Each row comes from the steps of one walk. Every step used is in the known rows, and no mark comes twice. Write the walk behind each row, first mark first.
Known rows
W-K-L-H-Z: [ 0.630  0.341 -2.592 -4.317 -5.249  0.445  0.818 -4.114 -3.348  1.607
  0.056 -5.054  3.600  0.248 -3.279 -1.317 -0.673  0.815]
Z-E: [ 2.428  3.922  1.920  1.146  3.322  0.682 -0.346 -0.479  1.818 -0.048
 -1.879 -0.759 -4.304 -1.500  2.209 -0.308  2.747  2.079]
H-E: [ 2.492  2.342  1.260  1.387 -0.794  1.825 -2.382  0.142 -0.901  2.507
  0.696  3.789 -4.114 -4.417 -1.603  2.602  2.011 -1.197]
L-K-W: [-2.250  0.639 -1.742  3.068  1.116 -1.474  1.039  1.431  3.485  0.301
 -1.299  2.620  2.037 -0.159  0.420 -2.849  0.317  2.039]
E-H-L-K-W: [-0.064 -0.281 -1.894  0.271 -0.845 -1.235  3.272  2.700  2.185 -0.547
 -2.230  2.223  0.593  3.433  0.323 -0.842 -6.770  0.263]
E-H-L-K: [ 0.213 -0.378  0.507 -1.576 -2.534 -0.954  3.049  2.591 -0.314 -0.855
 -3.907  2.444 -2.820  0.215  0.807 -1.563 -5.390  3.665]
E-H-Z-K-W: [-0.222  3.074 -3.815 -3.436 -1.567 -0.539 -0.867  5.509 -1.821 -4.791
 -1.920 -2.572  1.462  3.057 -3.457 -0.517 -2.307 -5.344]
W-K-L-H-E: [ 2.332 -0.004 -3.659 -4.581 -5.013  0.746  0.616 -6.416 -0.996  2.057
  1.747 -3.069  1.398 -2.165 -2.440  2.157  0.937 -0.331]
E-H-Z-K: [-0.092  2.938 -1.461 -5.288 -3.431 -0.471 -1.129  5.449 -4.217 -5.025
 -3.653 -2.525 -1.608 -0.329 -2.827 -1.461 -0.932 -1.705]
L-H-Z-E: [-0.588  1.127  2.706 -2.633 -0.895 -0.945 -1.900 -1.460 -5.591 -4.600
 -2.232 -2.351 -2.777  1.745  1.333 -0.752  2.540 -3.429]
W-Z-E-H-L-K: [-0.979 -3.978  3.210 -1.579  1.581 -1.973 -0.955 -1.430  0.367 -0.862
 -1.619 -2.279 -2.456  0.803  2.788  0.430 -1.959  2.272]
H-Z: [ 0.545  2.791  2.439  1.645 -0.948  1.319 -2.191  2.819 -3.193  2.065
 -1.389  1.900 -1.873 -1.802 -2.335 -1.177  0.318 -0.156]
E-H-L-K-W-Z: [-1.699 -4.098  0.236  1.476  0.276 -1.187  0.914  0.847  2.028  2.033
  0.618  1.188  2.962  2.371  0.405 -0.033 -4.065  0.193]
K-W-Z: [ 0.089  0.110  1.278  5.470  3.369  1.589 -1.201 -0.069  3.626  5.149
  3.259  1.580  3.013 -0.801 -0.152 -0.370  3.427  0.205]
W-Z-E-H-L: [ 2.867 -0.670  4.158 -0.466  2.495  0.882 -0.690 -1.242  0.600  1.703
 -0.166 -2.309 -3.951  1.189  2.293  2.229 -1.513  0.171]
E-H: [ 4.182  4.611  0.446 -1.506 -0.746  0.930  1.981  3.681  0.885  0.682
 -2.394  0.863 -2.695 -1.075  1.120 -3.423 -1.092  1.431]
K-L-H: [ 1.781  3.126 -1.816 -3.058 -4.733 -0.059  6.047 -1.851 -0.386  2.583
 -0.055  0.215 -0.728  0.492 -1.230 -2.343  1.238  2.588]
K-W-Z-H: [-0.116 -1.560  0.613  5.496  4.565  2.331 -0.905  0.943  2.255  1.039
  3.607  2.309  3.501 -1.243  2.027  0.276  0.445  1.069]
Z-K: [-1.418  3.634 -1.447 -0.803 -0.602  0.675  1.505  2.624  0.066 -2.944
 -2.559 -0.034 -2.091 -3.846 -1.227 -1.158  3.908  4.002]

Write each row's walk
[-3.649 -4.626 -0.372  4.464  3.569 -0.443 -1.153  0.647  2.015 -1.269
  2.185  2.391  4.860 -1.591  2.585 -1.446  0.046  3.059]
L-K-W-Z-H
[ 0.550 -3.200  0.442  4.456  3.557  2.302 -4.377 -0.391  0.372  1.250
  5.459  3.410  1.711 -2.488  0.339  4.990  0.348 -3.798]
K-W-Z-H-E
[-3.247 -3.091  0.974  3.143  5.144 -2.412 -2.927 -2.562  4.268  0.055
  1.057 -1.981  2.455  0.454  2.340 -0.689  3.794  0.584]
L-K-W-Z-E
[ 0.679  0.838  1.041 -1.727 -3.362  0.534 -0.527 -2.014 -4.199 -1.695
  0.050  2.804 -3.098 -2.497  0.064  1.242  3.606 -2.723]
L-H-E
[-0.858 -2.462 -0.092 -0.580  4.078 -3.244 -2.295 -0.718  4.022 -1.792
 -0.399 -3.644  2.371  2.413  2.987 -2.180  0.533 -1.510]
L-K-W-Z-E-H
[-3.482 -4.728  1.832  3.992  4.481 -1.439 -1.348 -3.079  2.940  1.056
  1.188 -0.736  0.725  2.093  1.570  2.696 -0.159  0.796]
H-L-K-W-Z-E
[ 2.928  0.750  1.111  0.444  5.154 -0.374 -1.865 -0.345  4.332  0.905
  1.413 -3.611  0.899  2.839  2.544 -0.330  0.979 -3.614]
K-W-Z-E-H
[ 3.089  3.171  1.434 -2.151 -2.526  0.401 -1.525  4.679 -3.403  0.371
 -2.410  0.356 -1.958  0.441 -1.588 -2.508 -2.732 -2.233]
E-H-Z
[ 2.305  0.831  0.403  1.300  0.464  2.296 -2.110  1.107 -2.183 -1.254
  1.027  4.550 -3.662 -4.933  0.542  3.179 -0.888 -0.442]
Z-H-E
[ 0.794  1.858 -1.041 -3.704 -6.225 -0.535  2.568 -0.889 -4.581  2.479
 -0.093 -0.533 -0.202  2.022 -3.711 -1.446 -0.527 -1.392]
K-L-H-Z
[-0.549  1.223 -5.097 -7.375 -7.107 -1.018  2.820 -2.875 -3.208 -2.668
  0.736 -1.453 -1.908 -1.240 -4.252  3.052  2.932 -1.739]
Z-K-L-H-E
[ 3.196  0.754  3.197 -1.374  3.367 -0.035 -2.292 -0.472  1.550  0.625
 -0.221 -3.712 -2.238 -0.405  2.993 -1.354  2.382 -0.072]
W-Z-E-H
[ 3.831  2.986  1.581 -0.593 -1.540  1.791  3.243  2.866 -0.194  1.802
 -2.174  2.266 -4.076  0.675  0.316  0.046 -5.083  1.545]
E-H-L
[-0.920  1.078  2.046 -1.307 -3.683  0.179 -0.390  0.793 -6.295 -2.206
 -1.689  1.051 -0.622  0.052 -0.791 -2.371  2.002 -1.604]
L-H-Z
[ 0.464 -0.325 -1.401 -1.083  2.080 -2.261  1.925  0.559  3.045 -3.043
 -2.768 -1.263 -1.647  5.254  2.219  0.805 -6.080 -1.451]
Z-E-H-L-K-W
[-2.445 -0.819 -0.861  3.839  0.433 -0.420  2.594  0.865  2.349  1.272
 -0.937  4.163  0.508  1.457 -0.683  0.799 -3.655  2.332]
H-L-K-W
[-4.192  0.814 -3.177 -2.836 -3.042 -0.961  0.278  1.621 -4.946 -7.243
 -1.237 -1.866  2.710  3.043 -2.555 -0.419  2.471 -4.608]
L-H-Z-K-W
[-2.778 -0.788 -2.569 -4.973 -4.584 -0.913  3.746 -3.139 -1.380 -0.202
  1.510 -3.763  2.094 -1.111 -2.577 -0.751  5.738  3.263]
W-Z-K-L-H
[ 1.762  1.583 -3.630 -3.510 -3.757  0.783  4.100 -5.016  0.871  1.971
 -0.021 -4.498  3.014 -1.051 -0.454 -2.365  1.118  4.441]
W-K-L-H
[-4.022 -4.571  1.285  5.297  1.517 -0.348  0.048 -0.855  2.141  3.719
  1.928  2.907  2.921  0.354 -0.452  1.369 -0.853  2.375]
H-L-K-W-Z
[-0.255 -2.929  1.528  6.358  3.856  3.315  0.588  0.394  1.144  2.341
  3.923  3.753  1.927  0.427  1.302  3.777 -3.407  1.283]
K-W-Z-H-L
[ 0.334  0.103  1.908  4.123  6.341  0.676 -2.655 -2.108  4.472  2.793
  2.568 -1.902  0.967  0.791  1.777  1.100  4.219 -1.335]
K-W-Z-E
[-3.395 -6.389 -0.558  3.411  2.213 -0.508 -4.932 -0.930 -0.021 -1.171
  3.772  3.533  3.135 -2.910  0.693  3.078  0.002 -1.772]
L-K-W-Z-H-E
